Each row comes from the steps of one path. Every step used is in the known rows, and no mark comes twice. Write the path behind each row, first mark first.
In the rows, 128 means zero.
Known rows:
P R N: [132 139  93 115 120 121 121 128 119 134 152  92 119 129 195  59 109 136
 105  99 116 116 121 155 126 127 107 157 103 111 108 145 144  62 151 140
 132 141 114 147 107 107 128 145 119 113 143 118 170 129]
Y Z N R P: [129 114 118  39 122 170 111 109 111 121 159  97 122 146  65  94 115 181
 120 132 137 146 148 174 107 102 133 135 104 132 141  91 138  47 114 136
 120 144  90 151 109 128 159  98 185 146 138  88 161 112]
N Z: [105 142 118 137 139 139 121 124 117 125 112 112 120 118 151 141 115 115
  90 144 132 172 163 136 115 126 118 147 158 123  95 141 131 109 142 149
 106 129 105 146  89 139 140 134 155 121 170  96 129 152]
Z N R: [142 119 126  98 116 173 127 123 113 135 151  94 110 127 128  98 106 152
 123 128 128 134 135 151 124 124 150 152 126 125 137 134 123  66 123 129
 102 139  91 147 101 119 148 109 178 118 130 113 140  99]
B Z: [103 152 118 122 136 150  70 134 106 130 157 111 116 106 151 152  99 159
  95 113 141 157 137 152  99 122 124 163 151 134 118 136 128  98 147 159
 102 130 119 138 103 131 134 106 140 147 170 144 113 152]
X G B Z N: [127 185 120 103 117 175  89 154 167 141 151 112  89  77 153 118  65 139
 103 136 155 137 154 184  94 141  96 150 135 123  82 142 102  59 117 173
  65 120  98 103 130 118 163 104  97 114 156 144 138  85]
G P R N Z: [109 153  98  98 130 117 138 119 106 125 108  99 157 156 223  82 101 146
 110 127  96 130 135 153 146 136  80 163 131 130  67 139 126  50 153 126
 149 113 112 136  88 132 126 131 111 124 144  93 179 140]
B G X: [135 127 117 148 160 157  99 144 123 160 123 113  76  91 176 130  97  91
 113  96 117 162 171 143 123 104 124 138 117 109 110 113 136 122 160 144
  98 168 106 145 122 123 120 108 103 112 165 133 119 139]
N Z B: [102 153 130 134 125 119 132 124 137 132 127  93 115  98 166 124 100  99
  65 118 132 161 159 143 125 131 131 135 160 126  95 152 140 114 144 145
  80 140 102 132  96 157 131 144 135 122 160 102 101 118]
X G L Y Z B: [128 196 134 108 121 145 126  90 140 149 157  89 106  81 161 103  57 145
  95  92 144 132 227 159  99 105 103 199 107 127 121 125  85 103 119 175
 115 163 106 132 122 153 158 145 101 109 161 129 114 117]
L Y: [124 136 128 121 128 133 121  86 149 161 143 102 118 108 146  96 105 139
 103 125  96 142 172 129 116 116 128 186 119 120 120 131 105 133 146 167
 133 152 118 154 106 128 122 136 126 121 162 135 132 142]
Y Z N: [128 158 142  90 119 148 110 137 120 128 142 108 110 127 144 101 113 172
  97 125 121 142 147 184  96 121 129 148  94 131 120 101 144  61 135 152
 100 129 107 144 110 115 157 111 167 122 159 117 136 104]
B G L Y: [136 135 125 136 174 160 126  80 118 175 161  94  91  82 174  88  69 141
 136  97  97 134 231 149 116 118 111 223 123  90 123 130  86 129 153 152
 138 173 116 159 113 141 107 137  97 129 158 171 131 137]
L Y Z: [110 170 134  90 134 132  98  96 158 146 143  95 124 118 147 117 109 167
  90 135  93 154 167 144  94 116 133 186  84 131 132 105 109 117 147 182
 138 149 126 162 106 126 136 133 136 113 168 111 134 153]
L Y Z N: [130 160 142  90 128 135 116  98 156 150 150 101 113 115 137  90 107 174
 101 122  97 134 163 168 101 125 132 174  91 131 132 105 112  68 143 182
 125 149 118 155 106  96 135 113 153 113 164 118 141  94]
L G: [119 149 115 138 115 148  98 121 124 132 107 118 107 124 127 141  99 119
 105 130 169 148 163 141 117 118 123 162 127 113  95 123 143 118 159 120
 112 154 112 106 110 118 127 130 143 132 162 140 129 158]
Y Z: [111 165 124 104 125 144  88 128 123 121 146 107 116 134 143 134 113 166
  92 133 112 154 144 167  97 113 132 164 102 126 126 105 145 110 138 149
 114 136 114 156 103 138 148 126 140 131 169 105 114 153]
Y Z B G E: [120 167 124 133 156 140 154 127 146 136 159  89  98 111 173  95  72 131
 117  85  98 122 168 166 107  94 110 164 114 111 125 105 135 146 176 158
  78 186 103 148 106 136 127 142 125  97 166 146  95 138]
Y Z B: [109 158 133 111 128 121 103 130 136 128 171  98 121 119 154 120 104 149
  66 114 123 153 150 160 101 109 132 140 109 126 119 117 147 116 154 151
  79 146 106 147 108 144 147 134 144 137 167 112  97 120]
P R N Z B G: [118 159  94 136 153 130 126 128 114 137 145  74 109 103 228  44  90 106
  88  89 118 124 172 154 129 132  99 161 132 103  96 168 126  52 152 135
  87 186  98 150  97 121 120 155 108 106 161 105 136  99]
R N Z B G: [116 165 109 146 153 132 135 111 127 155 131  97 100  84 197  63  85 107
  82  99 122 145 185 153 125 132 122 155 137 101  94 149 131  75 155 151
  85 164  87 144  84 116 119 152 132 118 172 119 116  63]
L Y Z N R P: [126 125 123  47 131 153 114  83 144 144 160  84 120 125  69  71 100 177
 121 136 122 143 163 159 108 107 136 171  92 135 149  91 101  43 124 166
 137 166 102 163 114 117 136 106 178 132 149 103 163 102]
G L Y Z: [111 177 139  95 150 143 103  83 127 143 163  96 120 112 149 128  84 179
 111 108 108 145 212 155  96 115 117 210  97 127 124 105 119 104 158 176
 148 143 117 158 109 153 128 132 121 124 156 123 131 146]
Y Z B G P: [108 162 127  92 147 139 106 127 111 146 149  96 148 119 191  97  93 153
  90 106  81 135 168 172 117  94 104 176 115 112 125  97 137 127 165 144
  90 157 128 139 112 165 116 117 119 143 170 131  83 134]
Z Y: [119 112 102 120 131 135 127 109 129 131 158 134 133 129 152 108 117 138
  97 101 103 132 138 136 109 128 121 175 161 118 126 134 131 125 155 128
  93 125 114 144 104 130 126 151 141 112 165 143  90 138]
Y Z B G P R N: [118 166 105  85 139 119 121 128 105 147 163  76 142 138 230  29  83 167
 106  89  75 120 153 178 118 106  90 168  81 113 106 122 150  69 176 147
 117 172 126 157 114 135 110 127 110 137 162 121 134 109]

Which path is each row?
[122 134 125 138 142 136 115 121 122 149 166  92 103  85 171  82 100 113
 102  90 111 128 154 145 116 112 134 154 137  93 127 145 132 141 149 144
  79 177 108 142 114 139 107 133 115 126 156 148  86 120] | Z B G
[123 131  98  52 122 192 103 136 152 135 168 106  98  98  84 103  64 148
 127 145 181 136 167 167 101 124 115 146 140 127 102 131  89  40  99 152
  83 138  96 102 134 126 156  93 128 134 139 125 152  95] | X G B Z N R P
[123 162 122 133 161 140 110 154 136 145 141  92  88  97 182 135  91 114
  86  80 104 169 174 157 100  99 133 127  98 110 112  96 145 112 175 154
  77 179 116 150 111 138 126 111 113 110 169 114  93 128] | Y Z B G X
[117 113 111  44 126 170 101 135 148 133 194 101 106 103  86 116  74 160
 116 140 140 142 142 161 107 126 131 132 139 129 117 124 126  51 138 148
  92 134 105 119 125 133 142  83 149 146 139 131 146  87] | G B Z N R P
[117 145  77 113 141 129 139 108 126 121 131 113 142 146 215  64 109 147
 102  99 110 135 152 147 114 148  88 169 155 129  85 166 118  41 152 134
 110 131 106 154  79 113 136 153 134  88 157 104 147 118] | P R N Z Y
[120 165 129 121 156 157 109 127  96 143 179  92 103  96 178  98  66 129
 103  80 106 146 212 175  86  99 115 181 122 105 126 113 137 116 165 143
  91 171 112 143 111 169 128 126 114 141 164 137  88 117] | Y Z B G L
[104 172 119 129 125 104 141 118 134 136 130 101 117  94 174  83  85 107
  62 113 132 146 159 160 126 143 124 134 147 121  99 156 135  65 157 141
  82 140  88 140  87 142 143 162 146 122 163 111 123  67] | R N Z B
[111 151 120 156 156 136 124 127 112 147 134  91  98  89 181 110  82  99
  87 103 110 148 184 143 115 124 120 153 163 107 114 148 127 118 152 156
  77 173 101 142  97 146 119 138 119 108 172 120 101 121] | N Z B G
[113 157 106 130 133 107 133 116 128 127 139  82 116 109 212  63  89 107
  72  96 134 139 149 155 136 135 110 141 143 121  86 172 153  44 156 134
 110 144 104 136  97 134 134 151 127 105 151  96 149  98] | P R N Z B
[108 188 106 117 130 173  68 158 158 131 146 117 103  81 158 152  74 134
  90 143 145 148 158 157  97 130 113 153 143 119  76 148  97  97 120 163
  73 118 115  98 129 150 167 113  97 122 167 134 122 140] | X G B Z
[113 132 127 117 137 127 124 118 109 159 155  98 137 105 199  83  88 118
 112  97  84 121 155 151 136 102 106 168 133 103 110 127 127 141 161 132
  88 147 124 131 126 160 102 122 104 152 158 157  94 124] | Z B G P
[122 175 106 166 163 139 125 134 136 152 115  98  87  72 209 111  82  92
  90  93 124 168 191 152 130 133 118 122 142 110  87 142 126  59 177 146
  75 170  89 149  89 126 128 134 115 102 167 109 107  67] | R N Z B G X
[125 181 126 111 116 171  74 158 174 137 146 115  94  93 142 133  71 150
 101 142 151 157 156 180  91 146 118 148 126 127  69 135 139  61 171 154
  84 142 112  86 120 113 133  89 125 114 154 160 122  92] | L G B Z N
[109 134 111 113 149 132 139 132 101 132 131  73 150 134 232  69  85 109
 108 104  91 135 171 139 143 120  81 177 146 112  86 152 124 108 165 136
 101 166 126 133 111 160  96 121  93 112 152 118 131 152] | N Z B G P R
[130  68 113  78 117 150 147 109 105 138 162 109 124 125  78  82 107 142
 127 117 146 131 147 154 130 107 127 127 130 122 143 114 123  61 113 130
 106 144  92 144 120 117 137 106 169 147 126 119 161 102] | Z N R P
[128 156  89 100 109 136 134 125 108 143 112 101 142 137 213  59 103 128
 124 109 127 101 137 164 144 115  67 177 106 119  79 141 105  60 117 126
 137 122 106 124 119 117 137 136  84 128 147 113 187 135] | X G P R N
[128 132 127 135 159 144 125 116  92 163 183  90  98  70 188  94  67 111
 115  70 118 132 202 164 117 100 113 176 150  94 117 144 131 124 152 132
  89 164 104 136 115 172 108 140  95 149 155 163 103 115] | Z B G L
[114 172 117  86 146 107 115  99 147 162 161  68 146 120 237  23  75 170
 103  89  58 112 168 165 123 112  91 206  68 113 118 122 112  67 176 172
 138 187 132 165 109 121  91 128  96 109 157 133 148 105] | L Y Z B G P R N
[128 187 112  90 122 202  69 152 161 131 159  96  94 105 122 142  64 163
 113 153 160 143 154 161  95 144 139 148 140 124  92 144 129  38 150 140
  79 157 106  99 108 112 152  89 155 107 141 142 122 101] | L G B Z N R
[116 148  94 125 142 130 144  98 134 128 125 135 137 125 179  92 112 148
  85 120 119 140 171 152 111 151 107 166 161 126  95 144 127  54 148 135
 102 107  91 143  69 113 138 162 152 109 176 117 116  87] | R N Z Y
[130 151 102 129 165 138 154 117  87 137 152  72 108  89 237  60  59 109
 101  69 122 133 204 175 130 132  89 169 144  98  94 171 127  43 164 133
 102 170  97 138  94 151 123 151  88  97 144 120 143  86] | P R N Z B G L
[125 157 108 128 172 133 162  78 124 163 152  63 103  75 235  31  51 132
 112  79 114 125 233 168 130 133  87 218 126  98  93 170  97  39 160 166
 126 187 104 156  93 141 103 153  86  94 144 131 155  83] | P R N Z B G L Y
[139 158 151  91 141 145 121  93 132 153 167 105 104  96 152  91  78 191
 110 109 112 139 207 188  93 128 120 205  92 129 130 100 108  60 144 168
 138 137 110 151 110 129 137 110 142 118 149 138 145  92] | G L Y Z N
[101 149  97  97 142 146  85 142 177 125 184 126 131 103 164 137  89 155
  97 125  94 148 151 147  80 135 114 171 175 128  96 156 110  95 168 149
  71 111 129 118 115 149 127 118 119 115 173 158  84 130] | G B Z Y
[131 161 108 152 123 140  97 134 139 142  97 127  89 109 132 164 100 102
 113 112 159 171 166 137 122 118 119 127 125 123  79 112 144 106 171 130
 106 157 107 110 116 115 127 114 124 103 160 132 128 154] | L G X
[116 165 122 142 172 144 147  73 133 169 158  80  91  59 206  62  50 130
 110  92 107 129 252 164 127 138 111 206 139  98 103 150  86  60 167 164
 123 169  95 154  89 147 108 160 114 107 164 145 124  58] | R N Z B G L Y
[132 135 112 147 152 147 173 118 141 158 154  89  97  88 167  86  76  98
 115  80 102 115 177 143 137 106 106 170 144 102 111 137 120 155 166 143
  79 180 103 131 111 132 110 145 106 113 157 163  97 127] | Z B G E
[129 165  90 141 166 124 131 145 124 137 121  72  81  90 238  78  78  98
  94  82 119 158 177 156 132 127  98 135 137 104  78 153 137  47 172 139
  90 185  97 139 106 121 116 128  90  73 157 105 151 101] | P R N Z B G X
